Known rows, with every way that one mark hangs from another
parul[forun[sava]]: -6	-2	-33	-11	-1	-8	-6	-6	-4	7	10	6	-5	-4	17	-20	-7	4	1	-14	-3	0	4	4	5	2	1	20	-8	-6	-12	-21	-10	-18	-7	0	-8	-10	15
kolub[kizom[kozo sava]]: -4	14	2	10	8	-13	-5	2	3	-1	20	-9	-13	-2	-2	-6	1	19	8	0	4	1	-2	12	1	10	-3	-3	-4	0	2	-25	8	-2	6	0	3	14	3
tave[zefuv[kolub kozo]]: 5	-2	-2	2	4	-15	-9	4	5	1	-7	-37	-3	13	1	-6	-1	-9	-7	3	3	6	-11	-20	-2	-2	-2	-7	7	0	-4	1	-4	0	2	0	3	2	-7
zefuv[kolub tave[kozo[zimev]]]: 4	-3	-13	12	7	-12	-2	-8	8	10	-6	-20	21	0	-19	-14	-2	-17	-12	15	-1	12	-6	5	-9	-5	-4	-18	-9	1	-8	38	2	13	1	-3	20	-4	-14
parul[forun[sava[kizom[kozo]]]]: -4	5	-29	-14	-2	-5	-4	-2	-1	9	15	11	-7	-3	11	-17	-5	8	6	-7	-13	-6	3	0	0	1	-1	24	-10	-7	-7	-16	-6	-22	-3	-1	-1	-7	18
zefuv[kozo[kizom kolub] tave]: 4	-1	-18	6	-5	12	6	1	6	-3	-19	-13	40	0	-6	12	-1	-9	-16	1	7	-1	-4	19	-5	0	-3	-18	4	-3	-6	17	7	1	8	0	10	-8	-24
parul[forun sava[kizom]]: -4	-4	-4	-21	1	-3	1	-6	2	21	17	38	-14	-5	-1	-6	-4	9	12	4	-11	-10	3	-7	-5	-9	-3	40	-14	-4	-14	1	-10	-19	3	-2	-10	-10	21
kozo[kolub[tave]]: -2	-7	13	4	-2	4	-1	-9	-6	-6	-5	-12	2	-2	4	8	1	-9	-8	-24	16	5	3	-2	0	-1	3	-15	2	2	3	-10	-7	-4	-3	0	3	-10	-6
zefuv[kolub[tave[kozo[kizom zimev]]]]: -4	-9	5	3	2	-9	-9	-4	-1	7	-1	-35	12	1	-6	-2	0	-8	-8	1	-4	3	-2	-14	-7	-3	0	0	-7	-1	1	5	-5	7	-3	-4	8	-1	-20
zefuv[kozo[kizom[sava]] tave]: -2	2	-32	9	-4	1	-1	4	5	6	-16	-23	31	-2	-7	-2	-1	-2	-9	13	4	-7	-5	22	-1	2	-4	-14	-3	-3	-10	12	13	7	7	0	10	-1	-18
kozo[zefuv[kolub] zimev]: 6	-8	18	-3	2	5	2	1	-5	1	1	23	-4	3	1	-3	1	-21	-1	11	-19	2	10	-15	6	2	4	4	7	4	0	25	-5	17	-6	-3	-7	9	-7
zefuv[kozo[kolub] tave]: 3	5	-30	13	0	0	3	-3	5	5	-19	-22	35	-1	-9	4	0	-13	-18	-3	10	7	-4	25	-6	3	-3	-25	4	0	-13	14	4	2	6	-1	11	-16	-18
forun[parul]: -10	6	2	-2	6	-9	-16	-2	-3	-5	5	-19	-19	2	0	-9	-4	-16	-1	1	-3	13	-7	-3	4	6	6	-4	18	4	-1	-14	-3	0	12	4	27	-4	0
kizom[kozo]: -5	3	-19	8	10	-10	7	4	6	1	10	-9	-22	0	-9	-1	2	11	-2	3	12	1	-8	11	5	11	-1	-4	6	-3	-5	-17	4	-11	5	1	0	-9	1
zefuv[tave[kozo]]: 1	1	-33	11	4	-10	5	-10	8	2	-8	-16	5	-5	-12	-12	-1	-8	-6	6	15	9	-7	23	0	0	-2	-24	-4	1	-14	4	3	2	4	3	18	-17	1
kolub[tave]: -11	-2	-16	9	2	-6	-7	-9	-5	8	1	-36	-5	-6	0	-6	1	-7	-3	-11	9	-3	2	5	6	6	4	-24	0	1	-10	-33	-7	0	1	-1	8	-9	-13
sava[kizom[kozo[zimev]]]: -1	6	11	-5	5	5	7	3	5	10	14	17	-25	4	-12	4	4	-9	8	11	-17	-8	2	10	-2	-2	-1	-2	7	-1	5	8	6	-9	9	-2	16	0	8
sava[kizom]: 0	-8	11	-13	0	1	-4	-1	2	6	10	0	-32	7	-12	-1	-1	-22	6	4	-22	0	4	8	0	-5	0	-2	6	1	1	11	-2	-10	10	-1	32	-5	17
kozo[kizom[sava] kolub zefuv zimev]: 9	-13	56	-8	-18	33	13	7	-9	-22	-9	62	9	0	21	21	3	0	5	-3	-2	-12	15	-15	7	-9	3	20	3	3	26	33	7	14	-14	1	-28	23	1
kolub[tave[kozo]]: -9	4	-24	10	-2	-12	-2	-11	-1	6	-9	-43	2	-10	0	-3	3	7	-3	-12	18	1	-3	8	0	4	3	-15	-6	0	-9	-40	-6	1	-5	0	1	-16	-6
kolub[kizom[kozo]]: -2	11	-3	4	12	-11	0	-1	5	-2	23	-9	-16	0	-5	1	0	9	4	-3	-2	5	-3	14	2	14	-2	-10	2	-1	-3	-35	2	-9	11	1	12	6	-7
zimev[kozo[kizom[sava] kolub zefuv]]: 4	-10	15	-13	-3	19	0	10	-9	-11	-3	24	3	6	4	15	-2	14	10	-5	-8	5	7	-4	3	3	3	13	5	6	2	5	-10	3	-5	2	-9	0	5
kozo[kolub[kizom[sava]] zefuv[tave]]: 15	4	14	3	-7	4	0	-4	-4	-16	-1	21	20	-3	2	0	0	-8	1	-7	3	5	9	-9	3	2	0	-10	-4	7	4	8	-3	10	-2	1	5	11	2
zimev[kozo[zefuv[kolub tave]]]: 4	-4	-24	-4	11	-1	-6	4	-3	7	2	-4	9	6	-13	-6	-4	-5	4	12	-19	14	3	0	2	10	2	-9	4	7	-19	9	-16	9	5	0	10	-10	-8
tave[kozo[kizom] zefuv[kolub]]: 8	-9	12	-6	-4	-10	-1	2	10	-17	-8	-24	-8	10	1	2	0	6	0	4	11	6	-14	-26	-3	-13	-2	6	-5	-2	10	-1	-1	-2	-5	4	-2	6	5
kozo[kolub[kizom] zefuv]: 14	-4	24	-8	-6	5	2	-3	-5	-20	1	18	-1	1	6	11	0	-11	1	-19	-4	11	10	-12	4	6	3	1	4	6	4	-9	-10	1	-1	2	1	6	4
zefuv[kozo[kolub[kizom] zimev] tave]: 5	17	-14	16	2	10	8	-7	5	8	-13	1	43	-4	-4	7	2	-12	-13	-3	3	3	1	34	-8	3	-3	-34	4	0	-7	17	10	11	7	-3	2	-3	-27
forun[parul sava[kizom]]: -9	11	-2	-10	1	-7	-17	0	-8	1	3	-12	-16	-1	2	-14	-7	-18	4	-2	-20	4	-2	-12	0	-1	5	2	10	0	7	-11	-3	-2	12	2	26	-2	29
zimev[kozo]: -6	-7	-17	-5	14	1	-3	2	-2	8	5	-6	-17	6	-7	1	-3	2	6	-3	-8	14	1	23	3	9	3	-12	10	4	-16	-7	-12	-4	6	2	5	-17	3
kizom[kozo[zefuv[kolub] zimev] sava]: 0	10	5	15	1	-7	3	12	-3	6	4	16	0	-2	0	-9	5	23	5	19	4	-9	1	-10	2	5	-2	17	-4	1	8	18	12	12	-10	-3	-23	16	3
kizom[sava]: -7	-9	2	7	0	-12	-9	2	-5	3	0	-10	-23	1	3	-11	0	4	3	-1	9	2	1	11	6	-2	0	1	-2	1	1	9	4	1	-4	1	1	1	20

Rows
7	-3	22	2	7	-17	-13	1	3	-7	10	-23	-17	12	3	-12	-2	-8	4	3	1	6	-7	-26	1	-5	-2	-10	-1	3	5	-4	-4	1	2	1	9	18	4
tave[zefuv[kolub[kizom[sava]]]]
-9	5	14	-9	7	-7	-11	-2	-2	4	6	4	-24	-1	-9	-4	-4	-10	6	10	-9	4	-7	-15	-2	-3	3	12	10	3	-1	-2	-3	-1	16	2	17	-4	12
forun[parul[sava[kizom]]]
-3	1	-9	-2	1	-3	-1	0	-5	6	2	-4	-8	-4	-1	-3	-1	-3	1	-11	-5	-7	2	-2	-1	0	0	-5	-4	-5	7	-12	-2	-11	0	-1	2	-6	27
forun[sava[kizom[kozo[kolub[tave]]]]]
0	10	-6	7	6	3	15	5	2	0	6	22	-13	-3	-2	2	5	9	3	11	3	-5	1	2	8	12	2	1	9	0	-2	-10	5	3	-2	1	-18	1	-4
kizom[kozo[zefuv zimev]]
10	0	10	2	-5	-8	8	-6	7	-20	-16	-11	-13	4	9	6	4	9	-2	-16	32	14	-12	-8	-3	-11	-1	-5	2	1	8	-15	-3	-7	-11	6	-13	-8	20
tave[kozo[kolub] zefuv]
2	-11	32	-8	-12	22	9	9	-7	-12	-2	46	-7	-1	16	8	2	1	10	12	-11	-16	13	-6	14	-4	4	16	3	2	13	18	8	18	-9	2	-22	25	0
kozo[kizom[sava] zefuv zimev]
-6	-11	-2	-9	6	10	-4	9	-4	1	4	4	-12	7	0	6	-3	14	11	3	-10	4	1	16	4	4	2	2	4	2	-5	0	-5	-1	3	3	1	-3	4
zimev[kozo[kizom[sava]]]
1	-2	-17	7	1	4	11	-7	9	-2	-10	3	11	-6	-7	-2	0	-6	-4	11	9	2	-4	23	1	-4	-1	-23	-3	-1	-6	11	8	7	3	3	9	-8	-7
zefuv[tave[kozo[kizom zimev]]]
5	-5	18	0	-11	23	10	6	-4	-9	-5	47	12	-5	10	1	1	-6	9	21	-7	-17	11	-4	12	-4	3	-1	-1	3	9	28	12	23	-6	1	-14	24	-8
kozo[kizom[sava] zefuv[tave] zimev]
-5	-8	8	-6	9	-6	9	0	4	14	9	23	-28	-3	-18	6	0	6	9	10	-1	-8	-3	-5	-3	-5	-3	15	-5	-2	-5	7	-1	-10	11	0	-8	-10	23
parul[sava[kizom[kozo]]]
-1	-1	-15	-6	0	-6	1	4	-3	3	2	3	-19	-2	-4	-7	-2	-5	5	-2	-14	-6	3	-4	4	2	1	4	-1	-5	2	-9	-2	-9	2	0	1	-4	34
forun[sava[kizom[kozo[zefuv]]]]
-2	-8	13	2	-2	1	-7	10	0	12	-8	-17	23	9	-2	7	-1	-4	-12	11	-16	-3	0	-2	-10	-4	-3	14	2	-5	4	37	9	13	-1	-7	-4	10	-25
zefuv[kolub kozo[kizom[sava] zimev]]
14	-9	38	-7	-12	37	21	0	-2	-21	-9	60	23	-1	10	20	1	-18	-1	3	-2	-8	13	-9	7	-6	3	-6	6	3	15	30	5	14	-4	2	-12	14	-18
kozo[kizom kolub zefuv[tave] zimev]
-5	-3	0	4	-11	8	-3	5	-4	0	-17	-23	26	0	7	17	2	11	-11	-13	9	-7	0	8	-6	0	-1	4	0	-3	4	-5	5	0	-4	-2	-9	-2	-16
zefuv[kozo[kizom[sava] kolub[tave]]]
3	3	15	-7	0	4	4	3	4	1	12	8	-21	5	-13	8	2	-6	3	2	-10	-3	0	3	-5	-3	-2	4	5	-1	9	7	2	-16	9	-1	22	-3	13
sava[kizom[kozo[kolub]]]
-8	12	1	19	5	-5	6	7	0	7	7	14	-14	-4	1	-6	6	26	5	11	15	-9	-2	14	3	3	-2	3	-1	-1	6	8	17	4	-7	-1	-22	9	7
kizom[kozo[zimev] sava]
7	-7	16	-2	-6	-13	-3	4	8	-15	-10	-23	-6	8	5	-3	1	15	1	5	15	3	-14	-27	-4	-15	-3	14	-9	-1	13	3	3	2	-9	3	-7	12	12
tave[kozo[kizom[sava]] zefuv[kolub]]
-3	15	5	6	12	-3	5	-2	5	0	23	5	-14	-1	-2	3	2	7	6	-2	-2	2	0	19	1	12	-1	-13	5	0	0	-27	6	-2	9	0	1	9	-11
kolub[kizom[kozo[zimev]]]
4	3	-15	12	2	2	12	-11	6	-1	-12	5	14	-6	-7	-2	1	-8	-8	1	16	10	-3	26	-3	-4	-2	-28	-2	1	-5	19	5	6	-1	2	6	-13	-3
zefuv[tave[kozo[kolub zimev]]]
-4	-8	-5	5	5	-20	-14	-6	-1	10	-1	-47	8	1	-11	-9	-1	-9	-10	-2	-1	8	-4	-14	-8	-1	0	-4	-8	-1	-6	0	-9	4	-3	-4	14	-8	-15
zefuv[kolub[tave[kozo]]]
3	-8	-17	-11	5	14	1	7	-2	-4	1	13	5	4	-5	4	-4	0	10	11	-15	4	4	4	8	9	4	-5	5	6	-13	-6	-11	6	7	3	4	-4	-7
zimev[kozo[kizom zefuv[tave]]]
-5	3	-9	4	-8	4	5	-7	-4	-1	-10	-15	10	-11	6	5	4	9	1	-6	9	-9	4	-2	3	1	5	-6	-4	0	-2	-32	-3	10	-9	1	-11	-4	-14
kolub[tave[kozo[kizom zefuv zimev]]]
-6	-6	-6	5	-5	-8	-18	7	-3	14	-11	-56	38	4	-5	3	-1	4	-13	4	-10	-7	-3	-15	-11	2	-3	9	-7	-4	-1	8	2	10	-2	-7	5	5	-33
zefuv[kolub[tave] kozo[kizom[sava]]]
0	-5	12	-2	-7	20	10	4	0	-2	-15	10	17	3	8	26	3	-3	-12	-10	0	-1	3	19	-4	-2	0	3	12	-4	5	13	8	1	-1	-1	-15	-3	-19
zefuv[kozo[kizom kolub zimev]]
3	11	18	15	-4	5	11	9	-5	-4	-2	35	1	-4	8	2	7	25	4	4	16	-9	4	-3	2	2	-2	15	0	2	14	14	12	8	-13	-1	-34	13	9
kizom[kozo[kolub zefuv zimev] sava]
-1	7	-29	-15	-5	-4	-4	-1	-2	9	13	16	-3	-4	11	-18	-4	7	7	-5	-15	-7	5	-7	2	2	0	29	-10	-6	-8	-20	-8	-19	-5	-1	-5	-6	19
parul[forun[sava[kizom[kozo[zefuv]]]]]
7	6	4	2	6	-16	-11	3	6	-1	1	-37	1	12	1	-4	-1	-7	-4	1	-1	7	-9	-18	-4	0	-2	-12	3	1	-2	-9	-3	1	5	-1	6	10	-11
tave[zefuv[kolub[kizom] kozo]]
-9	10	8	-6	8	-8	-8	0	0	6	9	5	-21	-2	-11	-2	-3	-2	7	12	-7	3	-9	-16	-3	0	2	13	10	2	1	-6	-1	-3	17	2	12	-4	10
forun[parul[sava[kizom[kozo]]]]
-5	4	-5	-14	4	1	9	-3	5	23	19	48	-11	-7	-1	-3	-1	20	14	8	-9	-15	1	-6	-6	-7	-4	42	-14	-6	-10	-1	-4	-18	1	-3	-21	-6	13
parul[forun sava[kizom[kozo[zimev]]]]
7	-7	44	-7	-16	37	14	-1	-9	-19	-9	45	20	-5	19	26	4	-8	1	-10	-1	-15	16	-19	6	-4	6	2	4	3	17	4	-1	13	-11	0	-22	16	-22
kozo[kizom kolub[tave] zefuv zimev]
-1	6	-20	-14	-4	-2	-3	-3	-2	7	13	17	-3	-3	12	-13	-5	6	3	-12	-8	-3	4	-1	-2	-1	-1	26	-10	-6	-3	-13	-7	-23	-6	-1	-4	-6	19
parul[forun[sava[kizom[kozo[kolub]]]]]
2	-2	17	5	-2	4	-1	-8	-4	-10	-6	-13	2	1	8	7	2	-7	-6	-23	22	3	0	-11	1	-4	2	-21	3	3	6	-15	-7	-5	-4	1	-2	-4	-4
kozo[kolub[tave[zefuv]]]
2	-5	-20	8	-1	-7	-11	7	6	12	-12	-39	46	5	-17	-7	-4	-11	-16	21	-10	-2	-8	-2	-11	-1	-6	-6	-9	-3	-6	41	8	13	6	-5	20	6	-31
zefuv[kolub kozo[kizom[sava]] tave]
3	7	4	11	-5	-5	3	10	-4	-9	-1	13	-2	-3	1	0	5	28	2	2	19	-5	-1	-12	3	5	-2	19	-3	1	10	5	8	-1	-11	0	-19	7	15
kizom[kozo[kolub zefuv] sava]
-4	1	-25	-17	-3	-5	-7	-5	-2	10	13	12	-10	-2	12	-18	-6	-1	5	-10	-15	-3	6	3	1	-2	0	22	-10	-6	-8	-14	-10	-20	-3	-1	2	-7	21
parul[forun[sava[kizom]]]
-5	8	1	9	-5	2	5	-8	2	-5	-9	-23	4	-7	12	3	5	10	3	-7	21	-10	-4	-5	2	-6	3	-18	-5	0	3	-38	0	5	-8	2	-13	2	-12
kolub[tave[kozo[kizom zimev] zefuv]]
4	-4	31	0	-1	1	-4	-5	-4	-13	6	5	-4	3	5	8	0	-2	-1	-21	8	10	4	8	-2	-2	-1	-5	1	3	10	0	0	-5	0	0	5	6	6
kozo[kolub[kizom[sava]]]
3	-1	4	-1	-3	-7	5	-8	4	-12	-5	-8	-6	-2	0	11	2	10	-5	-21	14	19	-4	16	-7	-2	-2	0	-1	0	2	-13	-2	-6	-5	2	0	-12	11
tave[kozo[kolub[kizom]]]
